In the rows, 128 means zero.
Known rows, with every step that occurs:
sudi-pepif-madil-fezop-tifirid-luza: [132  85  71 160 191 100 149 140  94 150 120 121 138 104 131 148 132 142
  91  71 211 122 109 141 116 125 129 137 138 166 173 168  70 136 128 132
 175  99  82 227 110 165  99 110 155  65 114 130  98 193 127 191 124  89
 126 137 110 102]
madil-nopemif: [108  94 104 133 138 148 109 188 107 140 105 152 140 143 185 134 141 118
  94 101 126 107 154 128  92 158 160 120 115 117 155 125 137 136 132 119
 139 130 121  94 120 142 131 111 130 156 113 135 118 160 102 131 114  93
 110 149 116  98]
luza-pepif: [104 113 129 141 121 116 150 101 159 124 112 168 113  92 167 122 128 136
  96 123 166 121 123 140 112 136 155 165 144 146 112 126 122 108 115  97
 163  90 176 129 130 130 114 117 138 156 119 118  83 155 123 141 120 110
 103 172 113 124]
tilesel-fezop: [110 107 169 138 145 133 128 151 106 138  99  86 148  95 164 143 132 132
 103 105 146 135 152 128 116 150 142 138 163 133  98 121 152 124 122 118
 126 132 171 134 136 106 127 118 152 141  86  91 107 167 139 169 110 104
 103 132 115  98]
luza-fezop-tifirid-pepif-dizo: [114 108 158 113 136 104 138  20 119 123 132 123 158 111  92 162  97 154
 140 108 118 129 138 149 102 112 134 171 160  79  78 139 151 159 103 118
 198 113 110 196 117 102 169  56 123 169 129 144  79 138  94 160 215  84
  45 164 110 143]
pepif-luza-fezop: [100  98  54 134 131 123 130 133 114 156 158  81 128 131 155 145  91 109
 110 124 126 112 157 155 123 139 150 166 114 124 139 155 116 123 119 105
 129 161 128 123 139 152 140  98 101 159 118 115 102 157 119 109 180  83
  46 130 156 148]
luza-tifirid-pepif: [ 77 106 180 129 140 132 144  69 126 126 118 205 139 134 130 126 136 131
  93 123 126  99 130 121 114 142 111 175 132 108  99 140  89 118  99  98
 179 150 140 133 140 132 145  66 117 134  98 107  95 143 138 117 161 102
  72 195 107 132]
pepif-tilesel-fezop: [114  99 186 138 159 110 115 189 111 141 126  84 130  96 173 160 148 136
  71  87 170 158 173 120 104 157 112 140 181 114 143 120 164 148 144 139
 124 124 179 143 159 105 120 133 152 126  82  88 100 166 117 172 107 118
 100 128 124  80]
tifirid-luza-tilesel-fezop: [107 129 133 136 111  91 138 155 177 146 111 108 134 121 213 129 145 131
 110 123 160 139 154 127  85 135 183 148 139 184 127 119 123 168 110 102
 128 134 213 161 147 109 126  76 135 132  95  80 124 182 138 193 134  94
  63 177  72  95]
fezop-tifirid: [123  98 142 126 148 126 153 119 128 130 100 132 168 109 143 147 109 131
 102  96 120 108 134 133 114 154 128 142 127 125 110 149 139 129 124 130
 138 102 126 151 113 147 121  99 135 145 140 129 113 121 114 164 130  90
 121 154 103  97]
madil-fezop-pepif: [110 100 100 157 143  58 130 119 124 135 141 162 176  95 167 141 140 123
 112 111  95 124  97 169 122 135 143 130 154 139 150 110 139 134 112 141
 144 121 143 168 130 126 112 150 120 107  69 110  67 161 164 138 131 144
 108 157 125 114]
sudi-pepif: [125 116  96 127 151 124 146 171 122 131 129 115 134 132 152 120 123 115
  96 110 197 129 125 126 145 123 133 170 146 127 136 148 109  92 105 110
 142 111 151 129 105 142  92 144 147 120 118 117 125 142 122 148 125  92
 116 128 122 100]
madil-fezop-tifirid: [127  92 131 152 173 108 142  95 110 133 111 155 195  84 143 151 114 131
  99  92 102 115 112 157 117 152 129 131 164 147 130 125 142 120 134 150
 143 119 110 163 118 149 105 112 125 109  97 139  95 152 126 166 116 107
 124 159 112  81]
tifirid-luza-tilesel: [107 128  78 133 101  78 153 144 189 145 120 152 124 142 212 116 142 124
 101 123 143 122 126 130  92 132 185 160 116 169 161 133 107 167 106 101
 137 117 178 135 135 134 114  77 115 144 125 101 137 152 129 166 146 101
  59 200  74 103]
nopemif-madil-fezop: [134 124  99 160 124 119 117 126  69 134 119 185 181 120 174 130 148  90
  85  96  65 129  97 135 150 128 164 140 176 157 171 102 183 107 136 123
 144 104 139  95 106 124  81 140 109 102  86  97 107 147 170 147 100 123
  85 156 121  99]
nopemif-madil-fezop-pepif: [132 128 101 161 118  91 113 133  90 130 136 185 187 115 166 131 150  94
 106 101  52 122  75 144 141 121 164 132 159 148 168  95 180 137 117 129
 149  99 169 148 106 120  94 156  97  93  80  84  80 136 187 140 124 138
  91 150 120 108]
zigi-pepif: [114 130 114 133 174  87 151 137 150 127 110 146 114  79 196 120 110 130
  98 118 151 151 118 122 127 127 136 169 126 128 116 153 138 148 106 104
 148 111 133 142 121 142 110 126 146 165 131 123 108 142 136 147 136 107
  86 146 132  95]
nopemif-madil-fezop-tifirid: [152 112 122 158 143 132 124 110  84 128 109 179 202 108 145 143 130 100
  93  84  64 121  97 137 137 134 150 135 170 155 156 109 183 116 141 142
 150  90 130 135  98 142  90 115 106  98 108 117 100 131 155 169 106 110
 103 160 103  84]
zigi-pepif-luza: [116 115  81 141 156  86 170 155 153 135 139 103  97  88 214 128  98 118
  98 124 179 139 139 124 115 138 152 183  89 149 136 162 121 123  92 114
 131 116 127 177 137 152 121 127 151 169 127 110  97 149 130 132 148 100
  73 126 137 120]
tilesel-fezop-tifirid: [123  99 186 129 163 141 134 126 115 130  89  84 172  82 143 157 116 141
 118  91 140 121 152 130  99 160 129 131 156 134  79 131 153 134 129 139
 131 113 162 175 123 117 134  94 149 133 107 115 101 156 123 185 110  88
 127 133 106  90]
nopemif-madil-fezop-pepif-luza-tifirid: [127 111  82 172 104 101 120 127 121 133 171 186 186 144 153 127 157  81
 102 122  73 103  94 134 121 130 158 160 129 173 174 118 136  99 110 112
 154 135 155 177 134 152 122 102  67  72  72  78  67 149 192 117 163 113
  85 158 122 158]
nopemif-madil-fezop-tifirid-luza-pepif: [149 130  98 166 116 114 142  70 139 130 109 211 156  92 147 143 142 113
  95  93 103 125  83 132  96 105 187 128 171 198 158 119 134 128 129 102
 201  70 172 171 109 141  93  83 107  98 129 125  66 162 155 198 123  89
  97 187  68 116]
tilesel-fezop-tifirid-pepif: [105  94 241 123 169 128 151  75  90 123  92 115 154  78 124 162 108 155
 108 100 147 125 154 134  98 162 120 142 156 119  62 119 129 152  95 154
 154 114 165 204 137  94 153  89 170 136 103 107  70 159 125 173 122 102
 102 152 102  96]
nopemif-madil-fezop-tifirid-luza-tilesel: [152 129  87 153 108  95 135 117 147 136 114 189 197 134 187 131 142  97
  93  96  78 123  93 127 109 124 195 146 149 208 189 106 151 163 126 124
 152  98 168 169 113 144  83  76  88  89 115 110 114 143 154 195 127 103
  62 204  65  89]
sudi-pepif-zigi: [113  91 110 113 139 112 143 179 121 133 146 123 130 134 152 134 110 118
  91 109 205 148 129 114 123 106 168 173 153 110 132 151  87  81 117 151
 125 152 154 159 138 136  84 149 126 117 133 114 146 148 129 134 118  97
 104 109 125  96]
fezop-pepif-zigi: [ 99  92 134 121 115  76 136 140 149 135 142 140 139 115 160 150 121 133
 115 110 119 130 121 136  89 124 178 142 118 100 120 138 116 143 114 164
 120 146 165 187 156 117 124 141 102 139 126  90 105 133 157 126 139 125
 103 130 119 123]
nopemif-madil-fezop-pepif-zigi: [125 107 114 146 108  75 111 133  96 134 151 192 184 121 162 148 140 102
 100  99  61 142  88 135 116 112 195 136 162 128 159 103 158 127 134 169
 128 140 162 178 140 113  93 162  78  91 101  79  95 137 203 134 121 141
  87 130 118 112]
luza-tilesel-fezop: [102 112 153 135 122 110 124 162 159 127 112 104 153 103 204 118 136 125
 102 120 153 144 160 135 119 163 166 169 154 154 112  98 156 149 117 125
 110 134 204 151 143  97 114 101 135 133  80  85 120 157 133 160 114 110
  81 164 100  92]
luza-tifirid-pepif-madil: [ 61  79 181 145 157 130 131  80  72 133 104 196 104 120 133 125 146 155
  89 105 153  89 136 116 116 166  91 177 108 114 111 158  78 136 107 105
 185 138  96 160 139 126 158  70 135 131 104  95  89 156 144 108 145 110
  83 188 133 153]
fezop-pepif: [105 103 115 128 123  80 139 145 140 134 127 137 142 104 162 133 130 134
 119 111 107 109 110 145 115 141 144 143 112 114 124 135 135 150  98 122
 136 107 158 157 125 128 133 134 126 145 110 100  87 136 146 137 144 125
 109 151 115 122]
tifirid-pepif-dizo: [104 108 164 123 106  74 159  52 110 125 121 137 125 124 135 145 140 146
 122 120 153 123 130 128 102 116 151 176 151 103 108 125 148 135  86 116
 187  92 127 171 128  83 154  93 154 175 111 108  98 150 118 150 165 128
  56 165  91 133]
madil-fezop-tifirid-luza-pepif-sudi: [133 106 103 132 165  79 176  60 198 136 109 197 178  59 140 165 123 138
  81 108 172 118  90 175  86 123 156 124 186 184 128 123  67 112 145 114
 182 109 146 208 119 135  99  89 122 103 118 111  40 168 137 198 123  93
  96 166  72  90]

Rows:
[109  96  74 138 106  82 157 150 140 141 157  94 131 124 169 142 114 121
 120 126 133 101 129 147 101 151 163 160  81 141 139 140 116 132  85 135
 121 114 160 188 144 137 143 127 128 145 108  82  80 141 141 126 153 122
  92 133 124 149] -> fezop-pepif-luza
[137 111 207 131 209  93 134 186 161 122 115  91 142  47 180 160 111 151
  78  81 199 190 160 111  97 150  96 150 168 119 111 149 164 171 135 147
 148 108 164 222 149 133 114 122 161 140 117 119  82 151 109 202 125 101
 113 125 126  61] -> zigi-pepif-tilesel-fezop-tifirid
[109 131  96 139 111 100 163  93 171 137 112 168  91 105 171 133 133 138
 104 121 164 117 119 137  75 105 177 145 133 169 135 147  92 129 111  78
 183  88 187 147 134 132 118  86 129 155 139 116  84 174 133 173 135  98
  89 184  89 135] -> tifirid-luza-pepif
[105  77 132 149 132  76 172  75 138 138 146 160 164 105 173 141 101 122
  86 121 158 116 136 162 110 186 160 190 128 187 135  90 100 148  88 185
 139 139 134 239 158 122 127  82 136 109  89 112  56 166 123 137 142 123
  54 193 102 112] -> madil-fezop-tifirid-pepif-luza-tilesel
[ 92  68 102 146 147 155  95 204  69 153  91 135 110 133 188 137 152 148
  86  80 159  96 157 121 100 180 146 126  87 120 171 141 127 160 143 133
 140 118  77 129 120 136 142 115 145 150 114 122 109 168 111 120 104 102
 121 134 142 117] -> pepif-madil-nopemif
[111 101 133 130 142  61 129 191 148 138 157 131 135 118 169 151 143 138
  82  95 132 135 126 138 102 151 114 144 132 104 168 130 138 170 118 141
 138 102 162 170 149 131 120 148 118 133 107  92  80 128 132 146 142 137
 104 153 129 100] -> fezop-pepif-tilesel
[125 114 113 133  87  49 147 111 155 124 140 114 147 126 148 142 149 143
 152 121 122 122 110 142  99 111 163 158 132 102 122 126 167 145  96 110
 166  85 155 197 120 103 152 117 121 163 112 105  94 133 129 151 181 125
  94 144 100 148] -> fezop-pepif-dizo
[126 120 155 128 150 122 143 112 137 146  94  80 153  95 148 166 124 138
 125  88 146 124 147 127  64 131 148 110 141 156 108 150 125 154 121 117
 152 110 163 189 133 129 141  73 150 130 123 113 103 178 126 218 135  70
 109 143  71  92] -> tilesel-fezop-tifirid-luza
[ 96  81 112 146 129  52 127 124 124 135 154 168 172  95 165 157 126 131
 114 109 112 135 105 157 100 128 176 133 158 117 144 113 123 125 124 180
 125 162 147 206 166 115 107 150  92 106  85 101  92 162 173 126 134 147
 103 133 127 107] -> madil-fezop-pepif-zigi
[120  84 119 162 227  80 137 120 107 132  95 151 145  37 175 140 105 158
  89  77 162 149 106 142 125 158 108 154 131 149 134 158 129 162 131 151
 160 107  62 237 118 151 105 124 151 115 107 141  74 161 142 161 130 115
 116 136 147  93] -> zigi-pepif-madil-fezop-tifirid
[119 117 183 132 196  78 123 196 153 127 126  92 113  55 204 146 130 145
  66  97 196 194 160 114 108 142 103 155 173 119 131 138 163 161 131 126
 140 123 172 182 159 124 107 144 158 142  94  97  82 169 127 175 125 119
  91 121 137  67] -> zigi-pepif-tilesel-fezop
[ 91  55 161 125 172 161 118 130  51 139  79 163 123 108 146 152 126 168
  86  67 157  83 155 122  85 200 127 135  85 108 128 141 105 188 115 168
 173 114  67 192 126 126 171  87 170 150 130 137  70 157  97 125 120  98
 113 152 123 115] -> fezop-tifirid-pepif-madil-nopemif
[112  62  82 139 171 162 101 244  66 147 108 118 107 145 179 125 149 138
  81  84 215 112 151 112 124 165 137 144  96 128 171 149  98 123 129 124
 150 119  87 146 102 148 114 137 161 123 117 130 119 171 100 125 108  89
 141 113 150 113] -> sudi-pepif-madil-nopemif
[117  82 177 115 194  94 163  45 112 131 110 197 204  64 117 166 110 131
  68 102 132 103  97 179 127 158 115 149 186 128 101 103  91 118 127 173
 158 142  98 192 128 108 116 110 141 102  93  97  48 138 138 154 117 122
  79 153 102  66] -> madil-fezop-tifirid-pepif-sudi
[125 118 122 139  77  87 158  77 173 114 119 142 108 101 147 130 146 152
 126 127 178 136 126 137  95 110 173 179 163 127 103 118 155  99 110  81
 191  64 170 167 122  99 132 101 134 172 124 124  91 162 110 155 156 116
  89 163  96 142] -> luza-pepif-dizo
[119 101 182 127 134 117 135 145 167 124  95 101 182  94 182 133 118 138
 112 106 145 132 155 132 110 177 148 163 152 161  83 106 157 157 118 141
 114 130 194 194 135 116 116  85 141 123 100 106 110 149 115 181 122  91
 107 168  89  84] -> luza-tilesel-fezop-tifirid
[130 103 101 157 105  28 138  93 136 130 152 130 177 102 153 148 158 139
 138 120 114 130 100 165 110 112 162 147 170 122 147 107 172 124 106 126
 170  98 135 210 129  98 135 131 117 121  69 112  70 166 151 155 174 142
  89 145 102 122] -> madil-fezop-pepif-dizo
[108  97 129 139 114  95 144 158 119 144 148  52 135 103 172 155 121 128
 123 122 156 116 155 144  92 162 159 151 114 147 111 121 135 136  91 138
 110 128 184 215 156 108 158 125 148 133  79  66  63 170 154 140 142 114
 101 109 117 146] -> tilesel-fezop-pepif-luza
[ 97 108 180 130 101  93 155  42 138 118 130 181 141 144 113 131 157 140
 123 131 143 111 132 118  97 114 130 189 151 101  96 135 123 111  94  81
 209 123 134 170 137 104 168  51 121 152 101 110 101 149 121 136 198 103
  61 188  88 156] -> luza-tifirid-pepif-dizo
[128  91 206 131 170 120 124 168 128 135 115  82 162  83 151 172 128 148
  76  70 160 146 164 122  95 167 100 131 176 116 123 130 163 154 147 161
 129 114 168 190 153 123 123 115 152 123 102 106  91 155 106 193 114 100
 124 131 112  70] -> pepif-tilesel-fezop-tifirid
[ 97  93 142 131 111 112 143 100 158 127 125 171 104  93 163 134 116 146
  99 118 173 143 131 129  88 122 191 164 148 127 101 131 104  94 131 133
 149 139 182 167 159 112 108 121 110 153 136 112 106 150 135 130 118 114
  99 150 116 126] -> luza-pepif-zigi
[105  84 204 132 150 130 169  87  80 139 118  71 132  90 130 172  92 143
 102 105 168 108 172 133  88 174 140 158 124 140  75 126 114 133  85 166
 138 134 151 233 155 104 170  77 177 140 102  93  55 169 123 160 135  99
  84 132 105 129] -> tilesel-fezop-tifirid-pepif-luza
[116  93 121 157 159  42 118 163 135 139 165 162 169  92 174 156 155 126
  74  91 123 142 114 163 114 148 111 133 168 117 194 108 146 159 132 162
 145 115 146 182 162 132 110 165 108  96  67  98  59 161 148 148 130 156
 104 154 138  85] -> madil-fezop-pepif-tilesel
[119  87 188 136 139 112 135  60  60 125 123 214 188 101 119 161 111 115
  84  83  85 132 101 125 111 128 175 150 175 130 123 104 138 127 129 198
 158 145 132 198 139 106 103 116 100  97 118  99  92 139 168 145 112 122
  72 152 104  90] -> nopemif-madil-fezop-tifirid-pepif-zigi
[106 108  89  95 170  89 111 127 162 140 147 132 187  95 144 149 109 125
 106 125 101 116 103 185 135 123 126 148 151  93 108 133 114 146 131 110
 139 159 144 144 120 124 126 131  86 141 110  76  64 120 149 121 180 103
  62 119 145 122] -> luza-fezop-pepif-sudi
[109  85  77 168 145  75 137 119 139 149 109 156 151 104 188 140 136 148
  96  84 157 111 117 152  98 163 158 147 120 192 180 133  98 188 134 150
 152 115 105 230 137 139 112  78 123  92 105 120 100 176 132 182 134 109
  83 195  88 101] -> pepif-madil-fezop-tifirid-luza-tilesel
[ 96  91 174 113 188 107 118  94 114 138 146 147 149  96 121 168  94 146
  76  84 131 141 147 144 107 154  82 162 160  77 123 145 122 187 130 153
 171 138 127 163 150 135 138  91 118 146 131 137  66 135  93 143 171  97
  56 169 146 102] -> luza-fezop-tifirid-pepif-tilesel
[109  89 175 140 178  95 157  42  93 130 112 186 180  80 126 157 109 139
  93  95 109 114 112 156 117 157 122 144 165 129 112 113 117 145 106 164
 165 123 108 188 134 120 119 101 141 114  93 131  63 157 136 151 128 122
  88 178 106  91] -> madil-fezop-tifirid-pepif
[ 72  83 160 136 160 116 143  95  47 142 100 147  89  98 150 137 127 159
  84  94 156 102 135 132 120 168 115 165 107 114 119 138 104 164 101 141
 164 111  98 169 133 105 148 113 167 152 113  85  85 155 139 119 123 131
  79 159 138 136] -> tifirid-pepif-madil
[106  88  87 173 117  74 142 120 149 139 176 160 171 123 152 140 139 107
 113 134 113  97 115 159 101 143 140 154 122 163 156 128  97  98 107 119
 146 160 142 203 158 156 136 100  89  86  60 103  62 169 165 107 171 109
  98 157 131 158] -> madil-fezop-pepif-luza-tifirid
[110 102 192 143 142 116 123 163 151 133 126 118 106  68 169 148 146 152
  69 100 207 167 164 126  97 150 126 151 195 129 122 106 143 129 136 117
 154 105 220 170 164 103 115 128 146 132  91  98  58 185 116 171 101 122
 104 148 127 100] -> luza-pepif-tilesel-fezop
[116 102 172 105 152  94 133 148 153 131 114 101 180  69 154 155 135 137
 106 121 142 122 121 162 113 146 140 132 170 121  87 106 125 130 121 134
 124 147 180 187 134  89 131 140 139 118  82  44  57 138 164 161 125 114
  99 105 110 102] -> tilesel-fezop-pepif-sudi
[ 89  99  99 113 137  84  97 130 145 140 160 134 150 114 144 153  99 132
 129 117  97 146 127 152 102 108 164 146 124  79 113 142 118 156 132 146
 130 178 159 177 157 132 137 127  65 147 123 112 102 137 154 109 191 105
  70 125 154 139] -> luza-fezop-pepif-zigi
[ 89 100 183 126 154  84 141 119 100 139 135 160 110 115 158 153 138 138
  59  96 154 135 144 129 107 155 105 166 153  95 151 128 121 166 110 153
 160 111 145 140 159 115 127 119 144 144 111  96  76 147 113 140 128 137
  65 172 124  91] -> tifirid-pepif-tilesel
[106  89 240  88 169 107 155  89 172 120  95 142 190  70 156 148 111 142
  81 115 174 122 144 155 116 184 140 176 175 147  58  84 108 152 110 165
 133 153 177 221 138  77 131  84 150 121 100  63  60 135 133 176 123 105
  62 160  76  74] -> luza-tilesel-fezop-tifirid-pepif-sudi
[103  84 156 124 138 120 183  75 102 140 130 121 124 110 131 156  91 132
  98 108 150  95 149 139  93 172 137 174  99 135 107 146  91 135  81 162
 147 118 122 204 144 132 153  78 161 155 132 110  70 140 114 137 149 103
  82 154 104 134] -> fezop-tifirid-pepif-luza
[113 105  33 128 147 128 132 173 119 147 180  64 122 137 143 130  86  97
  98 129 193 125 151 146 145 123 143 189 129 132 144 161  95  90 103 104
 137 149 132 144 125 165 114 121 120 129 122 114 101 159 109 113 176  71
  64 108 170 150] -> sudi-pepif-luza-fezop
[120 115 100 127 114  86 162 123 208 138 110 139 153 128 191 133 124 133
 115 107 132 112 130 129  87 142 172 156 107 176 143 141 110 177 110 117
 145 102 169 183 130 148 121  59 118 139 146 124 126 137 112 196 152  85
  79 203  62  96] -> fezop-tifirid-luza-tilesel
[118 106 117 102 151  81 146 141 162 133 130 151 174 101 161 146 132 128
  93 117 127 108  94 166 122 143 140 144 140 115 119 120 108 133 113 127
 127 128 147 163 115 114 120 144 120 135 111  63  71 112 150 141 140 124
  99 122 112 101] -> fezop-pepif-sudi
[105  86 204 118 173  93 154 105 107 131 123 160 141 101 138 162 117 151
  66  78 150 127 145 130  97 166  92 161 147  95 130 138 122 174 119 172
 164 108 133 186 155 123 131 102 151 136 132 115  74 129 101 159 134 119
  84 174 109  86] -> fezop-tifirid-pepif-tilesel
[ 73  64 144 138 159 145 111 154  39 148  90 166  93 122 170 142 149 158
  81  85 163  92 154 121  93 188 139 139  85 111 149 129 107 175 111 145
 166 118  82 148 133 114 160 107 162 155 108 113  88 176 114 110 116 118
  94 154 142 122] -> tifirid-pepif-madil-nopemif
